Known rows, with every step that occurs
vaze > lodiz: [ 0.89 -1.21  1.46  0.57 -0.66  0.79 -0.11  0.68  0.29  0.57  0.80  2.02
 -1.51  2.97  0.34 -1.20 -1.10  0.28  0.27  2.77 -2.33  1.22  0.84]
kedufik > zuzut > vaze > lodiz > gato: [ 0.28 -4.26  0.83  1.44 -0.71 -0.81  1.08  1.33 -1.14  3.48  0.76  2.69
 -1.39  2.07  0.16 -3.01 -1.40  0.30  0.39 -0.23 -3.80  2.79  0.36]
kedufik > gato > vaze: [ 0.02 -2.15  0.59 -0.45 -0.12 -0.40 -1.02  0.64 -1.06  2.10  0.25  1.53
 -2.07  0.75  0.88 -2.53 -2.36 -0.39 -1.41  0.44 -2.49  1.48  0.18]
zovi > gato > vaze > lodiz > gavid: [ 2.58 -3.76 -0.24  1.15  0.94 -0.65  0.91 -0.80  0.48  4.57  0.24  2.53
 -1.17  3.53  1.29 -3.67 -1.29  0.04 -0.62  3.75 -2.23  2.49  0.88]
zuzut > kedufik > gato > vaze > lodiz: [ 0.56 -4.55  1.49 -0.37 -0.75  0.59 -0.57  0.51 -2.34  2.59 -1.05  2.83
 -1.96  2.25  1.62 -4.06 -3.57 -0.14  0.45  1.44 -5.10  3.03 -0.01]
gato > vaze: [ 0.88 -1.19  1.17  1.24 -0.90 -0.17  1.16  0.07 -0.97  1.23  0.77  1.37
 -1.12  1.26  0.42 -2.30 -1.26 -0.68 -1.18  0.73 -1.54  0.72  0.66]
lodiz > gato > vaze > kedufik > zuzut: [-0.87 -5.58 -0.19  2.44  0.35 -0.73  2.23  0.40 -1.88  2.81  1.36  2.83
 -1.31 -0.73  0.29 -3.73 -2.90 -0.84 -0.39 -1.64 -3.33  2.34 -0.96]
kedufik > zuzut > lodiz > gato > vaze: [ 0.32 -3.70  0.78  2.87  0.39 -0.93  1.89  1.45 -1.49  4.50  0.82  1.50
 -1.45  2.02  0.52 -3.93 -1.06 -0.77 -0.58 -0.66 -2.92  2.87  0.55]
vaze > lodiz > kedufik > gato > gavid: [-0.12 -3.34 -0.12 -0.60  0.52  0.94 -0.86  0.00 -0.83  1.90 -0.38  2.94
 -1.16  0.60  0.44 -3.29 -2.64 -0.19  0.51  3.93 -4.83  2.42 -0.55]
zovi > gato > vaze > kedufik: [ 1.04 -4.87  0.62  0.89 -0.19 -0.83  1.23 -0.26 -1.09  2.49  0.80  2.84
 -1.88  0.86  2.09 -1.08 -2.67 -0.21 -2.24 -0.02 -3.11  1.78 -0.12]
zovi > gato > vaze > kedufik > zuzut > lodiz: [ 0.92 -5.69  1.59  1.80 -0.09 -1.80  2.16  1.07 -2.48  4.95  0.32  2.01
 -2.27  1.49  2.66 -2.74 -2.46 -1.04 -0.76 -1.36 -3.82  2.61  0.04]
vaze > lodiz > gavid > zuzut: [ 2.01 -1.93 -1.16  1.17 -0.29  0.21  1.38 -0.48  0.60  3.14  0.68  0.68
  0.95  2.76 -2.14 -3.16 -1.88  1.10  1.75  3.68 -2.33  0.78 -0.49]
vaze > lodiz > kedufik: [ 0.28 -2.58  0.64  0.87 -0.05  1.58  0.09 -0.01 -1.22  0.21  0.58  2.99
 -1.45  2.05  0.70 -1.38 -1.84 -0.21  0.13  2.61 -3.17  1.11  0.31]
zovi > gato > vaze > kedufik > zuzut: [ 0.11 -5.41  0.43  1.32  0.20 -2.14  2.04  0.62 -2.33  3.12  1.20  2.02
 -1.96 -0.43  1.89 -2.21 -2.56 -0.95 -1.04 -2.12 -2.77  2.08 -0.86]
kedufik > zuzut > vaze > gato: [ 0.10 -3.87  0.79  0.12 -1.21 -0.95  0.84  2.04 -2.10  3.85  1.33  1.47
 -1.23  1.22  0.02 -2.63 -1.87 -0.16 -0.25 -2.01 -3.25  1.05 -0.26]
zovi > gato: [ 1.11 -2.13 -0.42 -0.07 -0.24 -0.91 -0.20  0.67  0.62  0.91  1.65  1.39
 -1.41  1.41  1.11  1.26 -0.26  0.81 -2.43  0.93 -1.18  1.43 -0.56]
gavid > vaze > lodiz > gato > zovi: [ 1.72 -3.81  0.45  3.29  0.26  0.81 -0.44  1.01  0.01  2.85  1.20  2.94
 -1.05  4.94  0.06 -2.54 -1.85  0.85 -2.26  2.71 -3.57  3.48  1.55]
gavid > vaze > lodiz > gato: [ 1.68 -4.73 -0.26  0.76  0.19  1.17 -0.48  1.05  0.34  3.25  0.17  2.49
 -0.95  4.67 -0.52 -1.05 -1.65  0.64 -1.32  2.59 -4.37  2.35  1.04]
gavid > kedufik: [ 0.00 -1.85 -1.00  0.33 -0.33  0.97  0.86  0.06 -1.33 -1.41  0.38  2.43
  0.12  1.13  0.31  0.18 -1.99  0.47 -0.94  0.83 -2.55  0.25 -1.83]
zuzut > vaze: [ 1.10 -1.17  1.31  0.03 -2.78 -0.14  0.85  0.35 -0.92  1.32  0.35  1.56
 -0.78  1.56  0.37 -1.00 -0.97  0.35 -1.29  0.52 -2.31  0.24  0.07]
gavid > kedufik > zuzut > vaze > lodiz: [ 0.22 -3.96  0.73  0.67 -1.03 -0.35  1.82  0.97 -3.60  1.50 -0.71  3.00
 -0.63  1.98  0.92 -2.67 -2.69 -0.20  1.17 -0.69 -4.60  1.41 -0.78]
zovi > gato > gavid: [ 1.70 -1.98 -0.51  0.05 -0.47 -1.20  1.04  0.13  1.07  1.63  1.18  1.17
 -0.12  0.49  0.14 -0.35 -0.02  0.48 -1.97  2.64 -1.85  1.93 -1.06]
lodiz > gato > vaze: [ 0.41 -2.95 -0.21  1.97  0.31  0.15  0.87  0.14 -0.09  2.05  1.31  2.34
 -0.93  1.31 -0.12 -2.28 -1.31  0.01 -2.06  0.71 -2.16  2.02  0.33]
gavid > kedufik > zuzut > gato: [-0.52 -3.60 -1.78 -0.71 -0.66 -0.50  0.87  1.04 -3.90  1.08  1.09  2.36
 -1.15  0.19 -0.13 -1.42 -2.06  0.42  0.58 -2.06 -3.18  0.96 -2.21]

Rows
[ 0.36 -2.79 -0.53 -1.35 -1.89  0.32  0.18  0.08 -0.84  1.27 -0.52  1.44
  0.10 -0.65 -0.04 -2.74 -2.18  0.45 -0.06  2.36 -4.16  2.20 -2.72] : zuzut > kedufik > gato > gavid
[ 0.33 -1.64  0.94  2.53  0.11  0.30 -0.38  1.16 -0.19  1.43  2.79  2.16
 -1.19  2.36  0.39 -2.36 -1.79  0.70 -2.09  0.99 -1.62  1.85  0.46] : vaze > gato > zovi
[ 1.26 -4.60 -0.30 -0.30 -0.53  0.80  0.09 -0.81 -1.40  4.14 -1.48  2.88
 -0.93  2.33  0.94 -5.99 -3.47  0.00  1.31  3.46 -4.58  2.66 -0.87] : zuzut > kedufik > gato > vaze > lodiz > gavid
[ 1.27 -3.38 -0.85  2.01  0.48  0.02  1.70  0.31  0.99  3.12  1.10  1.40
  1.39  1.69 -2.82 -2.85 -1.80  1.33  0.47  3.27 -4.09  2.91 -0.36] : vaze > lodiz > gato > gavid > zuzut
[ 1.52 -3.16  0.96 -0.07 -1.78  0.05  1.33  0.75 -0.48  3.93  0.37  1.99
  0.03  1.53 -0.60 -3.25 -1.60  0.20 -0.91  1.83 -4.27  1.28 -0.01] : zuzut > vaze > gato > gavid
[ 1.44 -1.47 -0.17 -0.84 -2.11 -0.23  0.73  0.09 -0.76  2.36  1.01  1.55
 -0.74  0.71 -1.12 -2.46 -0.42  0.55 -0.10  2.30 -2.86  1.20 -0.48] : zuzut > gato > gavid
[ 0.19 -3.61 -2.39 -1.07  1.12  1.32 -1.08 -0.58 -0.43  1.72 -1.09  3.52
 -0.42  2.44  0.59 -2.95 -3.51  0.95  1.16  3.95 -4.29  1.69 -1.77] : vaze > lodiz > gavid > kedufik > gato
[-0.25 -2.88  0.14 -0.56 -0.07  1.09 -1.50  0.79 -1.56  2.27 -0.17  2.21
 -1.97  1.64  1.59 -1.20 -2.43  0.11 -0.83  1.54 -3.98  1.54 -0.46] : zuzut > lodiz > kedufik > gato
[ 0.26 -5.15  0.18  0.57  0.32 -0.54  1.37  1.11 -5.00  3.12 -0.13  3.47
 -2.04  2.15  0.68 -4.52 -3.14 -0.52  1.60 -1.26 -4.82  2.22  0.18] : gavid > kedufik > zuzut > gato > vaze > lodiz
[ 0.24 -3.74 -3.51 -0.56 -0.34 -0.37  1.56 -0.28 -2.94  2.53  0.62  2.40
 -0.12  0.34 -0.80 -3.42 -1.81  0.50  1.49 -0.04 -2.70  0.65 -3.03] : lodiz > gavid > kedufik > zuzut > gato
[ 1.90 -5.20 -1.60  0.54 -1.33 -0.35  2.55 -1.29 -2.48  5.85  0.64  2.00
  0.07  0.78 -1.60 -5.14 -3.88  0.67  1.01  0.56 -4.01  0.55 -1.05] : lodiz > gavid > zuzut > gato > vaze > kedufik
[ 0.25 -3.76 -1.43  0.22  0.62  1.20  1.24  0.43 -0.88  1.28  0.25  2.78
  0.95  1.05 -0.68 -2.03 -2.62  0.38 -0.59  2.08 -4.60  1.36 -1.90] : vaze > gato > gavid > kedufik
[ 0.50 -1.68 -1.22  0.48 -0.55  0.64  2.11 -0.53 -1.00 -0.65 -0.16  2.18
  1.24  0.20 -0.65 -1.51 -1.66  0.10 -0.45  2.53 -3.28  0.82 -2.28] : gato > gavid > kedufik
[ 1.04 -3.92 -0.89  1.52 -1.83 -0.88  0.78 -0.95 -1.63  4.65  0.49  2.23
  0.56  0.33 -0.33 -4.95 -4.90  1.46 -0.47  0.91 -3.86  1.58 -1.81] : lodiz > gavid > zuzut > vaze > kedufik > gato > zovi
[ 0.98 -5.19  0.62  0.08 -0.46 -0.07  0.31  0.82 -2.91  3.73 -0.71  1.51
 -0.55  1.86 -0.16 -4.04 -4.74  0.59  0.91  0.25 -5.43  2.80 -0.59] : gavid > zuzut > kedufik > gato > vaze > lodiz
[-0.34 -3.07 -0.11 -1.12 -1.07  0.21 -0.08 -0.18 -0.04  1.59 -0.11  2.23
 -0.75 -1.04  0.26 -2.49 -3.20  0.01 -0.06  2.41 -4.35  1.58 -1.80] : vaze > kedufik > gato > gavid
[ 1.53 -2.92  0.44  0.77  0.18 -1.34  0.61  0.34 -0.57  2.38  1.19  1.58
 -1.67  1.57  1.44 -0.71 -0.95 -0.10 -2.75  0.26 -1.55  1.85  0.43] : zovi > gato > vaze
[-0.53 -5.24 -0.04  0.49 -0.47 -0.14  1.02  1.48 -3.53  3.62  1.24  2.44
 -1.26  0.17  0.37 -2.75 -2.55 -0.57 -0.45 -2.13 -4.07  0.88 -0.85] : lodiz > kedufik > zuzut > vaze > gato
[ 1.83 -3.80 -1.49  0.79 -0.53  0.50  1.15  0.39  0.68  3.20  0.30  1.40
  0.79  1.96 -1.81 -1.71 -0.77  0.25 -2.19  2.96 -3.92  2.00 -0.62] : lodiz > gato > gavid > vaze
[-0.41 -2.69 -0.97  1.74 -0.53 -0.98  0.94  1.06 -4.26  0.78  2.07  2.84
 -1.18  0.44  0.48 -2.90 -2.34  0.55 -0.33 -1.95 -2.35  2.02 -1.63] : gavid > kedufik > zuzut > gato > zovi
[ 0.63 -4.07 -1.23  1.95  1.16 -0.11  2.75 -0.46 -2.70  2.90 -0.71  2.77
  0.03  1.87  0.31 -5.82 -2.80 -1.00  2.13  1.69 -3.30  1.62 -1.00] : gato > vaze > lodiz > gavid > kedufik > zuzut
[ 0.08 -1.29  0.44  1.88 -1.44 -1.72  0.36  1.38 -2.73  1.91  3.00  1.52
 -2.10  0.56  0.17 -3.38 -0.83  0.29 -0.41 -1.46 -0.89  2.04 -0.22] : kedufik > zuzut > gato > zovi
[ 1.25 -1.94 -0.08 -0.20 -0.72 -0.66  0.37  1.24 -0.31  4.31 -0.27 -0.38
  0.57  1.25 -1.48 -2.64 -2.35  0.90  0.31  2.19 -4.37  1.94 -0.97] : kedufik > gato > gavid > zuzut > lodiz
[ 1.32 -1.99  2.22  1.51 -0.31  0.33  0.81  0.33 -0.84  1.98  0.20  2.22
 -1.73  3.16  0.73 -3.29 -1.75 -0.73  0.08  2.13 -2.73  1.61  1.91] : gato > vaze > lodiz
[-0.34 -4.39  0.19  2.58 -0.18 -0.66  1.41  1.63 -4.04  2.38  1.31  3.20
 -0.41  1.35  0.96 -3.71 -3.46  0.24 -1.20 -2.41 -3.81  2.08 -1.20] : gavid > kedufik > zuzut > vaze > gato > zovi
[-0.20 -4.34 -0.01 -0.06 -0.30  0.00  0.21  1.08 -3.72  2.69  1.33  2.92
 -2.59  1.13  0.33 -3.00 -1.85 -0.23  1.64 -0.29 -3.81  1.81  0.01] : vaze > lodiz > kedufik > zuzut > gato
[ 0.11 -2.99  1.60  2.66 -1.12 -1.43  0.88  1.95 -2.46  3.58  2.28  1.92
 -1.31  1.38  0.62 -4.15 -2.07  0.03 -1.20 -1.93 -2.42  2.12  0.28] : kedufik > zuzut > vaze > gato > zovi
[ 0.46 -2.04  0.93  3.69  0.49  0.64 -0.31  0.42  0.73  1.04  2.22  3.44
 -1.35  3.23  0.57 -2.80 -1.46  1.08 -1.45  2.79 -2.18  3.57  1.15] : vaze > lodiz > gato > zovi
[-0.11 -4.35  0.31 -0.23  1.35  0.80 -0.82  0.53 -2.55  1.63 -1.26  3.81
 -1.75  2.46  1.64 -3.13 -4.28 -0.08 -0.07  1.28 -5.11  2.33  0.11] : gavid > kedufik > gato > vaze > lodiz
[ 1.64 -3.68  0.52  0.80 -3.06 -0.59  3.56 -0.52 -1.69  3.30 -0.18  1.29
  1.65 -0.46 -1.68 -2.99 -3.35  0.45  0.25  0.82 -5.02  0.49 -1.48] : gato > gavid > zuzut > vaze > kedufik
